Every row comes from one small tree of marks. The marks that hang from a mark follow it in brackets, in alphabetical order. Every link used is in the known rows. Which tree was each row made from?
Known rows
R{T{W Y}}: [ 0.04  0.05 -0.14 -0.08  0.12 -0.04  0.06 -0.04 -0.14 -0.10 -0.01 -0.02
  0.00 -0.15 -0.16 -0.03 -0.04 -0.17  0.09]
Y{B}: [ 0.03 -0.13 -0.08  0.04  0.04  0.02  0.02 -0.09 -0.07  0.06 -0.03  0.11
  0.16  0.13  0.14 -0.02  0.02  0.26  0.03]
J{T{R W Y{B{Z}}}}: [-0.05  0.23 -0.10  0.00 -0.09 -0.01  0.05  0.05 -0.09 -0.10  0.14 -0.13
 -0.03 -0.10  0.23  0.02 -0.04 -0.27 -0.09]
J{T{R W Y{B{Q}}}}: [-0.02  0.04 -0.12  0.02 -0.16 -0.01  0.04  0.04  0.00 -0.07  0.14 -0.09
  0.02 -0.08  0.22 -0.07 -0.04 -0.06 -0.09]
J{T{W Y}}: [ 0.02  0.21 -0.24 -0.06  0.02  0.00  0.01  0.01 -0.08 -0.09  0.05 -0.11
  0.01 -0.09 -0.04 -0.03 -0.04 -0.10  0.08]
Y{B{Q} T{J R}}: [-0.05 -0.05 -0.02  0.06 -0.10 -0.01  0.01 -0.07 -0.02  0.03  0.08  0.10
  0.12  0.08  0.15  0.03 -0.04  0.11 -0.07]
T{Y}: [ 0.04 -0.06 -0.17 -0.04  0.04  0.03  0.03 -0.08 -0.05 -0.05 -0.02  0.06
  0.09  0.01 -0.04 -0.07  0.00  0.21  0.12]
J{T}: [ 0.06  0.06 -0.10 -0.03  0.00  0.02 -0.05 -0.08 -0.10 -0.01 -0.04 -0.01
  0.15  0.03  0.02 -0.02 -0.03  0.15  0.12]
B{Y{T}}: [-0.01 -0.10 -0.02 -0.05  0.05  0.05 -0.06 -0.11 -0.22  0.05 -0.01  0.18
  0.28  0.05 -0.08  0.01 -0.04  0.43  0.04]
T{J R W Y}: [-0.04  0.19 -0.22 -0.02 -0.09 -0.06  0.12  0.00  0.08 -0.14  0.06 -0.10
 -0.05 -0.12 -0.15 -0.02 -0.07 -0.38  0.11]
W{T}: [ 0.06  0.06 -0.04 -0.04  0.01  0.05 -0.03 -0.15 -0.07 -0.01 -0.07  0.01
  0.11  0.05 -0.06 -0.02  0.00  0.16  0.09]
W{T{J Y{B{Q}}}}: [ 0.01  0.07 -0.12 -0.02 -0.12  0.05  0.07 -0.01  0.02 -0.06 -0.01 -0.04
 -0.10  0.06  0.08 -0.02  0.04  0.09 -0.04]
B{Q Y{T{R}} Z}: [-0.08 -0.07  0.19 -0.06 -0.12  0.09 -0.05 -0.10 -0.28 -0.02  0.07  0.13
  0.22  0.05  0.07  0.01 -0.07  0.42 -0.08]
W{T{R Y{B}}}: [ 0.03 -0.03 -0.06  0.01 -0.11  0.00  0.04 -0.07  0.08 -0.04  0.03  0.02
  0.06 -0.06  0.17 -0.05  0.02  0.00 -0.02]
Y{B T{J R W}}: [-0.06  0.16 -0.14  0.07 -0.01 -0.07  0.05 -0.04  0.00  0.02  0.12  0.02
  0.09 -0.01  0.04  0.08 -0.06 -0.29 -0.04]
B{Q Y{T{J R}} Z}: [-0.11  0.06  0.13 -0.06 -0.17  0.07  0.00 -0.05 -0.23 -0.05  0.05  0.06
  0.12  0.03 -0.01  0.06 -0.08  0.20 -0.05]
R{T{Y}}: [ 0.07 -0.09 -0.08 -0.08  0.10 -0.02  0.02 -0.09 -0.13 -0.07 -0.07  0.06
  0.06 -0.10 -0.09 -0.05 -0.02  0.07  0.13]
W{T{J R}}: [ 0.02  0.17 -0.04 -0.02 -0.15 -0.02  0.03 -0.12  0.08 -0.07 -0.04 -0.07
  0.04 -0.03 -0.10  0.00 -0.04 -0.21  0.11]
B{Q Y{T{J}} Z}: [-0.09  0.09  0.07 -0.09 -0.06  0.10 -0.01 -0.04 -0.31 -0.03  0.01  0.07
  0.09  0.11 -0.06  0.08 -0.05  0.34 -0.05]
W{T{J R Y}}: [ 0.01  0.17 -0.12 -0.04 -0.15 -0.01  0.06 -0.06  0.12 -0.13 -0.02 -0.09
 -0.04 -0.11 -0.10 -0.03 -0.03 -0.24  0.11]

Write each row's tree
[-0.03 -0.01 -0.09  0.04  0.08  0.04 -0.02 -0.06 -0.18  0.07  0.10  0.10
  0.14  0.13  0.11  0.03 -0.03  0.26 -0.13]  Y{B{Q} T{W}}
[-0.07  0.17 -0.07  0.02  0.15  0.04 -0.01 -0.05 -0.27  0.05  0.11  0.05
  0.08  0.09  0.13  0.12 -0.02  0.04 -0.12]  Y{B{Z} T{W}}
[-0.01  0.11 -0.18  0.02 -0.09 -0.05  0.05  0.03  0.04 -0.07  0.12 -0.08
  0.04 -0.13  0.18 -0.03 -0.04 -0.24 -0.03]  J{T{R W Y{B}}}
[-0.07 -0.04  0.13 -0.08 -0.01  0.13 -0.06 -0.09 -0.37  0.01  0.03  0.14
  0.19  0.12  0.02  0.03 -0.04  0.57 -0.07]  B{Q Y{T} Z}
[-0.08  0.15 -0.07 -0.03 -0.08 -0.04  0.03 -0.04 -0.10 -0.04  0.08  0.03
  0.15 -0.09 -0.18  0.05 -0.11 -0.17  0.03]  B{Y{T{J R W}}}
[ 0.02 -0.09  0.00  0.01 -0.18  0.04  0.03 -0.07  0.04 -0.05  0.05  0.02
  0.04 -0.01  0.20 -0.09  0.02  0.17 -0.08]  W{T{R Y{B{Q}}}}
[ 0.01 -0.09 -0.05  0.02 -0.18  0.01  0.01  0.00  0.01 -0.05  0.08 -0.01
  0.08 -0.03  0.29 -0.09 -0.01  0.16 -0.06]  J{T{R Y{B{Q}}}}
[-0.03  0.04  0.00 -0.05  0.05  0.03  0.08  0.02 -0.27 -0.09  0.05 -0.02
 -0.09 -0.04  0.11  0.01 -0.01  0.00 -0.12]  R{T{W Y{B{Q Z}}}}
[-0.12  0.23  0.01 -0.08 -0.04  0.08  0.02  0.01 -0.33 -0.05  0.07 -0.01
  0.03  0.06 -0.13  0.10 -0.07  0.11 -0.08]  B{Q Y{T{J W}} Z}
[ 0.03 -0.02 -0.13 -0.04  0.04 -0.05  0.10  0.00 -0.05 -0.06 -0.05  0.03
 -0.04 -0.08  0.02  0.02  0.01 -0.14  0.06]  R{T{J Y{B}}}
[-0.05  0.13 -0.14 -0.02  0.00  0.03  0.10  0.03 -0.09 -0.07  0.01 -0.02
 -0.09  0.07  0.11  0.06  0.03 -0.02  0.00]  T{J Y{B{Z}}}
[ 0.04  0.04 -0.13 -0.09  0.04 -0.04  0.07 -0.04 -0.08 -0.11 -0.08 -0.01
 -0.04 -0.12 -0.16  0.00 -0.03 -0.15  0.16]  R{T{J Y}}
[-0.03 -0.08  0.05  0.01 -0.03  0.10  0.02 -0.07 -0.22  0.01  0.01  0.07
  0.07  0.20  0.23  0.01  0.02  0.39 -0.09]  Y{B{Q Z}}
[-0.05  0.23 -0.15  0.01  0.00 -0.06  0.02 -0.07 -0.02 -0.04  0.09 -0.01
  0.09 -0.05 -0.14  0.06 -0.10 -0.30  0.05]  Y{T{J R W}}
[ 0.02  0.18 -0.19 -0.08  0.07 -0.07  0.11  0.00 -0.08 -0.13 -0.02 -0.09
 -0.10 -0.16 -0.23  0.02 -0.05 -0.37  0.13]  R{T{J W Y}}
[-0.05  0.13 -0.22  0.04 -0.09 -0.07  0.14  0.04  0.10 -0.09  0.09 -0.06
 -0.05 -0.08  0.04  0.00 -0.03 -0.36  0.01]  T{J R W Y{B}}
[-0.03 -0.08 -0.10  0.04 -0.11  0.00  0.08  0.00  0.01 -0.06  0.13  0.00
  0.03 -0.02  0.15 -0.08 -0.03  0.03 -0.08]  T{R W Y{B{Q}}}
[-0.05  0.01 -0.02 -0.02 -0.03 -0.01 -0.02 -0.08 -0.15  0.00  0.09  0.09
  0.26 -0.07 -0.10  0.01 -0.10  0.05  0.00]  B{Y{T{R W}}}
[-0.07  0.11 -0.09  0.02 -0.04  0.01  0.09  0.01 -0.08 -0.08  0.12 -0.04
 -0.01 -0.04  0.16  0.01 -0.02 -0.18 -0.08]  T{R W Y{B{Z}}}
[-0.02  0.06 -0.15  0.05  0.15  0.00 -0.01 -0.07 -0.15  0.08  0.09  0.10
  0.16  0.07  0.07  0.06 -0.03  0.08 -0.07]  Y{B T{W}}
[-0.01  0.04 -0.06  0.00 -0.23  0.02  0.08 -0.02  0.10 -0.09  0.03 -0.05
 -0.07 -0.02  0.12 -0.04  0.01 -0.05 -0.05]  W{T{J R Y{B{Q}}}}
[ 0.02  0.18 -0.11 -0.05  0.07 -0.07  0.07 -0.05 -0.13 -0.07 -0.05 -0.07
 -0.02 -0.09 -0.24  0.05 -0.07 -0.35  0.13]  R{T{J W}}
[-0.04  0.04 -0.01  0.02  0.13  0.06 -0.04 -0.09 -0.25  0.07  0.05  0.14
  0.15  0.14  0.20  0.10  0.00  0.28 -0.09]  Y{B{Z} T}
[-0.06  0.06 -0.16  0.03 -0.16 -0.03  0.13  0.04  0.07 -0.10  0.11 -0.07
 -0.07 -0.03  0.08 -0.03 -0.03 -0.19 -0.05]  T{J R W Y{B{Q}}}
